Every row comes from one small tree of marks. The marks that hang from a mark follow it in brackets, in the order of their numbers. Every link used is in the known rows. Which tree was each row made from?
In the rows, 128 means zero.
Known rows:
j915[j382[j403[j249[j573] j355]]]: [137 128 116 144 135 105 125 147 111 122 108 175 145 123 115 120 120 128
  65 123 121 156 152 128]
j429[j355[j573]]: [137 147 109 132 126 130 137 120 131 137 140 120 136 132 147  73 123 122
 167 129 136 109 110 111]
j275[j429[j355] j915[j382[j403[j249] j573]]]: [161 142 162 131 141 109 140 156 118 134 137 128 134  98 132 128 156 149
 206 134 112 191 104 129]
j915[j382[j403 j573[j275[j429]]]]: [ 95 138 117 128 137 104 134 131 135 125 125 148 134 118 121 175 125 150
 165 133 123 128  84 138]
j249[j573[j275] j915]: [123 104 100 123 117 176 129  92 140 111 156 113 120 150 112 158 120 130
  37 121 134  96 146  97]
j275[j429 j573[j382[j403]] j915]: [117 140 157  99 144 155 122 108 134 131 113  86 122 133 140 165 162 127
 177 129 136 128  70 124]
j382[j403 j573[j275[j429]]]: [130 132 102 117 132  94 114 131 144 129 111 107 120 121 128 211 133 137
 151 117 133  96 104 135]
j915[j382[j403[j275 j355]]]: [106 128 124 145 130 117 127 147 106 122 127 160 133 123 106  87 113 136
 103 134 117 139 111 136]
j403[j275]: [ 88 122 123 127 117 131 123 115 125 120 154 122 115 124 110  75 102 132
 108 132 135  75 127 113]
j915[j382[j403[j355] j573[j275[j429]]]]: [ 95 136 113 135 135 113 125 156 123 126 117 138 137 126 116 166 126 142
 140 129 118 137 103 147]
j403[j249 j275 j355]: [122 112 123 144 113 117  96 166 103 107 134 123 117 129 101  77  95 107
   4 108 130  99 241 133]
j355[j573 j915[j382]]: [130 130 141 139 119 139 149  77 136 121 161 149 148 134 138 114 103 151
 162 115 122 116  60  95]
j249[j429 j573[j275 j382]]: [ 81 101  95 111 125 198 117 105 141 126 109 144 122 157 113 204 113 107
  61 137 126  99 170 132]
j275[j429[j355] j573[j382[j403[j249]]] j915]: [162 143 154 110 147 139 124 137 123 132 109  92 124 129 148 151 169 117
 155 124 137 168 108 135]
j915[j382]: [ 60 137 131 125 130 137 142 115 126 124 139 159 141 119 118  56 111 150
 172 156 123 115  92 113]
j355[j573]: [104 143 118 126 121 132 126  85 145 127 143 123 133 135 140 109 110 127
 153 118 136  68 114 100]
j403[j275[j573 j915[j382]] j355]: [ 98 132 139 141 125 154 121 137 102 109 159  96 125 141 107  75 122 119
  57 117 128 133 107 123]
j275[j573[j382]]: [ 81 142 111 106 136 152 127  98 141 124 110 117 138 154 138 126 131 112
 112 133 146  85 101 117]
j249[j429 j573[j275]]: [ 99 104  94 115 120 180 125 101 140 128 132 131 109 138 114 173 108 114
  79 135 129  98 162 121]
j355[j573 j915[j382[j403[j249 j275[j429]]]]]: [172 122 154 149 122 109 143  94 130 121 159 160 132 121 133 169 105 146
 127  97 123 137 105 115]
j429[j382]: [ 88 137 133 123 125  98 129 118 142 133 106 147 138 121 133  62 133 135
 165 154 129 113 133 126]
j429[j355[j573[j275] j915] j382[j403[j249]]]: [222 130 124 151 125  56 124 131 133 126 101 150 138 130 155 140 139 122
  93 103 131 177 145 144]

Write each row's tree:
[ 86 135 181 111 128 128 127 124 137 136 129 103 124 104 132  76 153 153
 239 156 119 136 105 122]
j275[j429[j382] j915]
[ 71 131 130 124 128 170 115 153 115 128 139  91 118 151 116 135 120 106
  86 124 138  96 148 149]
j403[j275[j429 j573[j382]] j355]
[174 140 135 145 122  97 147 117 137 140 126 143 151 132 159  82 141 130
 172 128 128 159 102 123]
j429[j355[j573 j915] j382]
[ 82 142 161  96 139 175 127 104 137 129 131  77 124 137 138 142 154 129
 185 137 138 114  76 117]
j275[j429 j573[j382] j915]
[119 124 131 119 126 109 123 144 130 133 121 107 114 119 135 123 134 144
 179 140 133 140  99 149]
j573[j275[j429[j355[j915] j382[j403]]]]
[131 135 103 138 129  66 108 153 138 128  76 133 143 134 130 156 144 120
  97 123 125 132 143 153]
j429[j382[j403[j355] j573[j275]]]
[178 111  88 135 127  94  90 162 124 115  83 131 121 132 114 202 119 100
  28  98 120 124 230 151]
j382[j403[j249[j429] j355] j573[j275]]
[155 109 155 151 114  98 114 174 113 120 136 124 126 122 114 141 114 123
  57 105 120 143 228 148]
j403[j249 j275[j429[j382[j573]]] j355[j915]]
[108 119 119 120 131 128 111 124 127 122  95 149 133 139 117 139 122 122
  96 129 129  97 124 132]
j573[j382[j403[j275]]]
[112 149 137 124 134 105 147 155 140 155 122 126 137 110 147 114 153 138
 238 156 127 143 129 144]
j275[j429[j355 j382[j573]]]
[185 144 108 150 133  50 138 156 132 142  99 155 145 119 141 130 156 120
 129 129 126 168 131 149]
j429[j355 j382[j403[j275] j573]]
[159 112 125 126 122 181 140 112 130 140 124 149 130 138 137 115 118 112
 161 137 114 135 152 123]
j249[j429[j355[j573[j382] j915]]]
[158 110 142 150 125 146 149 140 116 120 182 161 116 118 109 148 118 130
  43 122 126 159 221 128]
j403[j249[j573 j915[j382]] j275[j429[j355]]]
[142 130 112 117 136 141 120 115 126 125  93 115 141 156 137 147 138 108
  82 114 138 118  92 124]
j275[j573[j382[j403[j355[j915]]]]]
[132 127 161 123 125 121 116 117 124 109 164  93  99 115 120 129 122 123
  78 107 144 111 171 121]
j403[j249 j275[j429 j573 j915]]
[126 135 144 125 130 142 157 145 126 146 155 123 136 110 138 111 132 153
 238 148 122 149  78 123]
j275[j429[j355[j915[j382[j573]]]]]
[160 137 120 126 135 106 132 130 122 139 134 112 106 117 132 138 135 122
 137 123 143 124 101 136]
j382[j403[j275[j429[j355] j573]]]
[219 123 120 155 130  69 136 149 124 131 108 172 132 121 132 120 153 114
  48 122 128 188 199 144]
j429[j355 j382[j403[j249[j573 j915] j275]]]
[127 128 146 115 126 151 145 141 123 146 151 103 121 109 138  76 129 148
 237 149 129 130  90 118]
j275[j429[j355[j915]]]
[144 109 118 123 120 182 131 113 130 132 128 137 123 145 134 131 112 113
 139 133 118 128 150 131]
j249[j429[j355[j573[j275 j382] j915]]]
[197 107 110 138 130 164 158 118 121 146 129 172 132 124 128 152 130 120
 120 137 114 183 124 119]
j249[j429[j355[j915[j382[j403]]]] j573]
[ 59 122 146 101 121 155 106 120 131 115 149  67 103 121 116 105 123 149
 178 139 133  89  92 119]
j573[j275[j429 j915]]
